Each row comes from the steps of one walk. Every step used is in the known rows, and no mark comes twice. Write the walk behind each row, first mark first.
Known rows
ziza -> lova -> rodad -> kasu -> foged: [ -8  -2   3  14  -2  -9  23  14   6  -2   2 -30  12 -19  -2   4 -15 -10
   3  -5  -6  -7  -6  14  26   5  11   7  11   8 -10  16  29]
foged -> kasu -> rodad -> resatim -> gofur: [  9  -6   2  13  -7 -22  13  33  14   5  -7 -20  -2  18  13  11   3 -12
  -7 -15   3  -1  11  -6 -19   4   2  11  -2  28   3  -4  17]
noser -> ziza -> lova -> rodad: [-17 -13   1   1  -4   8  17   7  17   0   9   8   7  -5  -4   6  -6 -19
  -1  -2  -7  -2  -7   2  -2  -3  -7  10  10  13  -5  26  32]
resatim -> gofur: [ 16  -8   1  -7  -5  -4  -8  10   0  -3  -4   3  -8  15   7  -2  -2  -1
  -8   1   2   4   4  -5  -6  12   8  11   1   1 -12  -5  12]
debega -> ziza -> noser -> rodad: [ -7 -18 -17  -7   5 -33   3   6  -3   4   7   9  -6  12   5  -1   7  -5
   7  -1   6  18  -9   2 -19   0 -17  -7  27  19   6  14  -3]
tuda -> ziza -> noser: [ -1 -14 -13   7   6 -24 -10 -18  -2   7  -1  29 -21  11   7   5   0 -18
   5  16  10   5  -6 -10 -21  12 -15 -13  20  -1  24 -13   0]
debega -> ziza -> lova -> rodad: [  4   4  -4   0  -4  -8  10  17   9  -6   9  13   2 -28  -9   6  -1  -5
   3  -6 -10  12  -8  17   3   2  -3  -2  23  11 -12  24  25]
duluk -> debega -> ziza -> noser -> rodad: [ -3 -15 -28 -24   5 -23   9  26  -1  -4   0  14  -5  15   7   0   7   6
  11   1  -1  13  -6   2 -18   4 -24  -4  21  13  -6  13  -7]
foged -> kasu -> rodad -> lova -> ziza: [ -6   9  -9   0  -4 -17   4  27   9   8   2 -10  35  -3   6   5 -13 -20
   2  -5   5  -3  -3  -3  -4  17  -4   9  -1  30 -17   1  11]
tuda -> ziza -> debega -> duluk: [  9   5 -14   9   5 -47  -9 -34  -2 -13  -6  58 -16 -24   1   2  -2  11
   8   6  12   9  17   4 -29   4   5   8  13  -1  23   9  -4]
duluk -> debega -> ziza -> noser: [  7  -7 -19 -29   0 -14   4   8  -4  -9  -1  21  -9   0   5   1   8  10
   8   9  -8   8  -1   5 -17   7 -22 -11  21   3   2   3   0]
foged -> kasu: [ -8  -2   4  17   1  11  12  -7   4   9  -2   5   5   0   5   5  -9 -12
  -6  -3   1  -2  10   2 -11  -1   0   5   2   8   7   2   2]
duluk -> debega -> ziza: [  9   7 -15 -30  -2  -8   0  18   1 -11  -3  21   0 -13  -1   2   3  20
   8   0  -9   4   3   9 -16   7 -15  -2  13  -4  -5  -4   0]
lova -> ziza -> noser: [ -5 -24 -12  -8   2 -14 -10   6  -2   5  -1  22   4  10   8  -2   1  -7
   3  11  12   2  -7  -3  -5   4  -9  -6  11   9  -1  -3   0]
foged -> kasu -> rodad: [ -9   0  -7  13   5  -5  15  16   6   9   1 -19  20  -4   0   7  -2 -11
  -5 -12   2  -2   9  -2  -9  -1  -4   0   1  29 -11   3  12]
noser -> rodad: [-13 -10  -9   7   6 -10   6  28   3   7   2 -11   6  21   2  -2   0  -7
   4 -10   9   6  -8  -4  -2  -3  -2  10   0  14 -11  15  -9]
ziza -> debega: [  4  -7 -11   4   5 -15  14 -15  -1 -13  -7  27   6 -17  -2  -4  -3  10
   5  -7   2  -1  -2  12  -5   3   5   4   0  -2  -4  23  -4]
ziza -> lova -> rodad: [ -3  -2  -1  12  -2  11  16  22  11   0   6  -6   2 -10  -6   6  -4 -18
  -1  -8  -8   2 -10   8  23   0   6   6   8  13 -18  35  24]
lova -> ziza -> noser -> rodad -> kasu: [-21 -34 -21  -6   6 -31   1  21  -2  14  -3  17  15  17  12  -5  -6 -13
   8   6  19   4 -18   1  -3  -3  -6   4  14  20   4   2  -6]
resatim -> rodad -> lova -> ziza: [  2  16  -3  -9 -13 -21  -7  34  13  -2   7  11  19  31  11   3  -3 -13
   2  -5  10   3  -6  -2  12   7   4  12   2  10 -13  15  -3]
kasu -> rodad -> lova: [  5  20  -7  -9  -5 -24   3  24   4  -1   6 -36  22   1   3   1  -2 -11
   6  -6  -2   1 -13  -8  14  14  -2   1  -6  23 -20  10  11]
ziza -> debega -> duluk: [  9   2 -10   1   1 -34   5 -30  -6 -19  -4  32  -6 -22   1  -4   3  21
   4  -3   4   9  21  10 -10  -5  13  13   2  10  11  35  -5]
lova -> ziza -> noser -> rodad -> kasu -> foged: [-21 -32 -17  -1   6 -42   1  21  -2   9  -1 -10  17  19  12  -5  -9  -8
  10   5  20  -3  -9   1   0   7  -5   2  13  14  -5 -10  -3]
lova -> rodad: [ -5   8  -2   4  -3 -11  15  12   8   8   9  -5  -2   2  -7   8   0   1
  -2  -8   2   3   2  -2  11  -6   5  10   1   2 -19  24  10]
tuda -> ziza: [  1   3  -7   6   4 -17 -14  -6   3   4  -3  29 -11  -4  -1   4  -4  -6
   5   7   8   1  -1  -6 -19  10  -6  -4  12  -8  16 -22   0]
lova -> rodad -> resatim: [  1   6   5  10 -11 -28  21  24  16   8   4  -8 -16  13   2  13   7  -2
   3 -11   1   1  -2  -2   7 -10   5  13  -2   1   8  15   5]
foged -> kasu -> rodad -> lova -> ziza -> noser: [ -8  -1 -13   1  -2 -23   8  16   5  11   3 -12  27   9  13   5 -10 -26
   2   2   7   0  -8  -7  -3  18 -10   2   6  36 -10   7  13]
rodad -> lova -> ziza: [  2  13  -3 -17 -10 -16 -14  13   4  -2   1   9  20   3   8  -3 -14 -10
   9   8   4  -1 -15   0   8  22   1  12  -4   4 -10  -4  -1]
lova -> ziza -> noser -> rodad -> resatim -> gofur: [  1 -40 -13  -4  -3 -40  -6  45   7   7  -7  12  -9  46  22   0   4 -15
   3   1  19   7 -12  -9 -15   6  -5  14   9  22   2  -1  -4]
debega -> ziza -> tuda: [  4  10 -10  -4   1 -28   2 -23   3 -12   4  24  -1 -13 -12  -2   7  16
   9  -7  -1  10  12  18 -15   9  -9 -21  20  15  25   7   1]

Write each row's walk
[ -9  14 -13   9  -1 -28  10   7  12   3   2  -7  34   4   0   3 -10 -15
   7 -11   6  -3   4   5  -2  22  -5   0   1  43  -1  12   8]
foged -> kasu -> rodad -> lova -> ziza -> tuda
[  0 -16 -17  -4   4 -22  -2   6   1 -12  -9  49  20 -21   0  -6  -6  11
   7  -3  10  -4  -5  14  -5   5   4   5   2  -2 -16   9  -4]
lova -> ziza -> debega
[ -5  -1  -1  19  -4 -18  20  27  13   7  -5 -21   8   5   8  13   6 -13
   0 -15   1  -4   7  -2 -12  -5  -4   3  -2  27  13  -2   7]
foged -> kasu -> rodad -> resatim
[  6  21   4  -4 -12 -17   4  20  10  -4  10  -7   9  35  10   5   0 -17
   0  -9   2   5  -2  -4  15   5   5  14   1   8  -6  23   0]
resatim -> rodad -> lova
[ -4  16  -3   7  -3 -11  14  15   8   7   4 -28  26   0   6   7 -10 -21
   0  -7  -2  -1  -2  -4   2  14  -3   8  -3  30  -8   9  13]
foged -> kasu -> rodad -> lova
[  6   4 -16 -18  -3   3  14  33   9 -13   1  15   1 -21  -5   6   0   5
   7  -5 -17   7  -5  15   2   6 -10   1  19   4 -21  24  17]
duluk -> debega -> ziza -> lova -> rodad
[  0  14 -13   2  -4 -46   7   5   5  -6  -1  12  29 -19   8   2 -11  -5
   4  -7   8   3  13   4 -12  11   6  18   1  37  -9  27   9]
foged -> kasu -> rodad -> lova -> ziza -> debega -> duluk
[ -7 -21 -15  16   5 -44  -1  13   7  11  -3  17 -29  36  15   8   5 -25
  12   5  17   8 -14 -13 -28   5 -16  -2  17  11  35  -7 -11]
tuda -> ziza -> noser -> rodad -> resatim
[  4   2  -5   3  -6 -29  10  36  12   0  -2 -30   1   5   4   8  15  -2
   6 -14   0  -2  -5  -5  -3  -6  -3  -5  -5  23   5  -5   6]
kasu -> rodad -> resatim
[  0  14 -13 -18  -6 -30  -7  38   6   0   5 -16  35  -3   4  -1  -5  -8
   9  -3   6  -2 -16  -5   7  17  -3   3  -5  25 -27  -1  10]
kasu -> rodad -> lova -> ziza
[ -2   5  -1  -1  -4 -27  15  12   6  -7   7 -10  10 -36  -6   4 -11   1
   6  -4  -9   3  -4  23   8   8   3   0  26   6  -5   7  30]
debega -> ziza -> lova -> rodad -> kasu -> foged
[-10   2 -11  -6  -3 -26  -5  38   7   5   3  -4  23  22   9  -3 -13 -17
  12  -2  12   5 -21  -4   6  15   0  21  -4  19 -18  10 -10]
noser -> rodad -> lova -> ziza
[ -4   6  -6  -6  -4 -15  15   9   7  -1   5  15   8 -38  -6   4  -8  -6
   4  -3 -10  10 -11  23   6   0   3   2  28   9   5  18  25]
debega -> ziza -> lova -> rodad -> kasu
[ 10  17  -8  -8 -13 -50  -5  10   9 -17   4  36  13  15  12   1  -1   2
   4  -8  13  10  11   4   2   2  15  24   4  17  -5  41  -5]
resatim -> rodad -> lova -> ziza -> debega -> duluk
[  1  -1  -8 -16  -8 -21 -10   4  -2   2   4  10  12  16  15  -3 -10 -20
   9  16   6   2 -19  -5   6  23  -6   3   4  10  -1   2   1]
rodad -> lova -> ziza -> noser
[  5   7 -12 -11  -6 -29  -2   1   3 -15  -4  34  24 -10   7  -5 -17  -1
  11   2   6  -2 -18  10   6  21   6  15  -3   2 -13  16  -4]
rodad -> lova -> ziza -> debega
[-12   8  -1   0  -4 -19  24   3   6  15   4  -3   5 -10  -4   5  -8   1
   1  -4   3   1  -4   7  16 -11  11  13   5   0   7  15  12]
lova -> rodad -> kasu
[ -9 -11 -12   2   1 -24  10   6  -2   7   8 -20  -1  40  16  -2  -4 -29
   9   4   8  11 -22 -10   5  14  -9   7   6  24   0  26  -6]
ziza -> noser -> rodad -> lova
[ -6  -7 -17   5   6 -37  -6   1   1   9   3  12 -11  31  14   4  -7 -34
  13  12  13  11 -20 -15 -13  22 -14   2  16  13  15   3  -5]
tuda -> ziza -> noser -> rodad -> lova
[  5  -7 -13  -6  -1 -40 -10 -12  -2 -15  -5  52   8 -25   2  -6  -2  20
   6   0  11   6  15  10 -11  -3  10  14   5   9  -1  21  -4]
lova -> ziza -> debega -> duluk
[ 15 -22 -21 -24  -5 -38   9  44   5  -8  -7  12 -24  35  19   4  12   4
   8  -2   0  13  -4   0 -27  10 -18   7  19  14   7   2  -3]
duluk -> debega -> ziza -> noser -> rodad -> resatim -> gofur
[ -8   0  -8  10   3 -11   8   3  10   8  -1  27  -3 -22  -2   9 -15 -22
   6   4   2   1 -15   8   3   6   4   5  21   4  16   3  21]
tuda -> ziza -> lova -> rodad -> kasu
[-24 -13   0  -3  -4   2  24  -3  15   6   3  12  15 -15  -1   5 -13 -17
   0   1  -7  -3 -12   8   2  -6  -2  14  14  12  13  17  32]
noser -> ziza -> lova -> rodad -> kasu
[-13 -15   5   8 -12  -3  22  18  25  -1   3   4  -3   1   3  11   1 -19
   2  -5  -8  -4  -9   2  -6  -6  -7  13   7  11  14  17  26]
noser -> ziza -> lova -> rodad -> resatim
[  7   5   2   2 -11 -18  15  25  16  -8   5   9  -9 -19  -2  11   5  -6
   5  -9 -11  11  -9  16  -2  -1  -2   2  21  13  11  19  20]
debega -> ziza -> lova -> rodad -> resatim
[ 20   0  -1  -3 -14 -23   9  36  16  -7   1  12 -15  -9   4  10   3  -7
   0  -9 -10  13  -5  14  -5   8   3   9  21  11   2  15  28]
debega -> ziza -> lova -> rodad -> resatim -> gofur
[  2   1  -2  20  -4 -19   7  23  18   1  -1  20 -19  -5   2  16  -2 -24
   8  -1   0   2 -11   1  -4   7  -1   5  15   5  17   5  15]
tuda -> ziza -> lova -> rodad -> resatim
[  2   3  -8 -11 -11 -26  -4  23   9   0   9  10  11  42  17   3   1 -23
   2   1  12   7  -9  -6  11   8  -1   6  10  14  -8  20   0]
resatim -> rodad -> lova -> ziza -> noser
[ -6  -6 -12  -2   3 -18  -7  -4   6  -5  -3  28  13   3  -7  -5   0   9
   9  -4  10  -2   7  11  -2  10  -2 -11   5  15   8   2  -4]
lova -> ziza -> tuda
[-18 -21 -17  13  11 -52   2  -2  -3  11  -2  -3  -8  19  10   2  -9 -18
  12  10  18   1  -8  -6 -18  16 -11  -4  22   7  22 -21  -3]
tuda -> ziza -> noser -> rodad -> kasu -> foged
[  4  -9 -11 -12   0 -25  -1 -14  -6  -2   6  17  -8  -5   4   0   8   0
   3   9   1  15  -4   5 -17   4 -15 -16  25   5  14   1   6]
debega -> ziza -> noser
[  2   0 -25 -29  -1 -28   8  23   0  -5   3   5   1  20  12   0   0  -5
  16   6  -4  13 -14   0 -11  18 -22   4  17  13  -5  17  -6]
duluk -> debega -> ziza -> noser -> rodad -> lova
[  0  15  -7 -10  -7 -25  -6  -8   7  -8   2  15  20  10   1  -5 -11  -5
  14   2   5  -1  -7   7   8  28  -1  -1   0  17  10   8  -4]
rodad -> lova -> ziza -> tuda
[-20 -10  -9   3   6 -20  13  16   1  12  -3  -8  11  10   6  -2  -9  -8
   7  -7   9   4 -13   4   2  -8   3  15   4  14  11   6  -9]
noser -> rodad -> kasu
[ -1   6 -16 -23  -4  -6  20  27   7  -7  -2  19   7 -32  -3   5  -7   7
   9  -1 -15   4  -9  21   3   2  -5   6  23   5   0  18  19]
duluk -> debega -> ziza -> lova -> rodad -> kasu
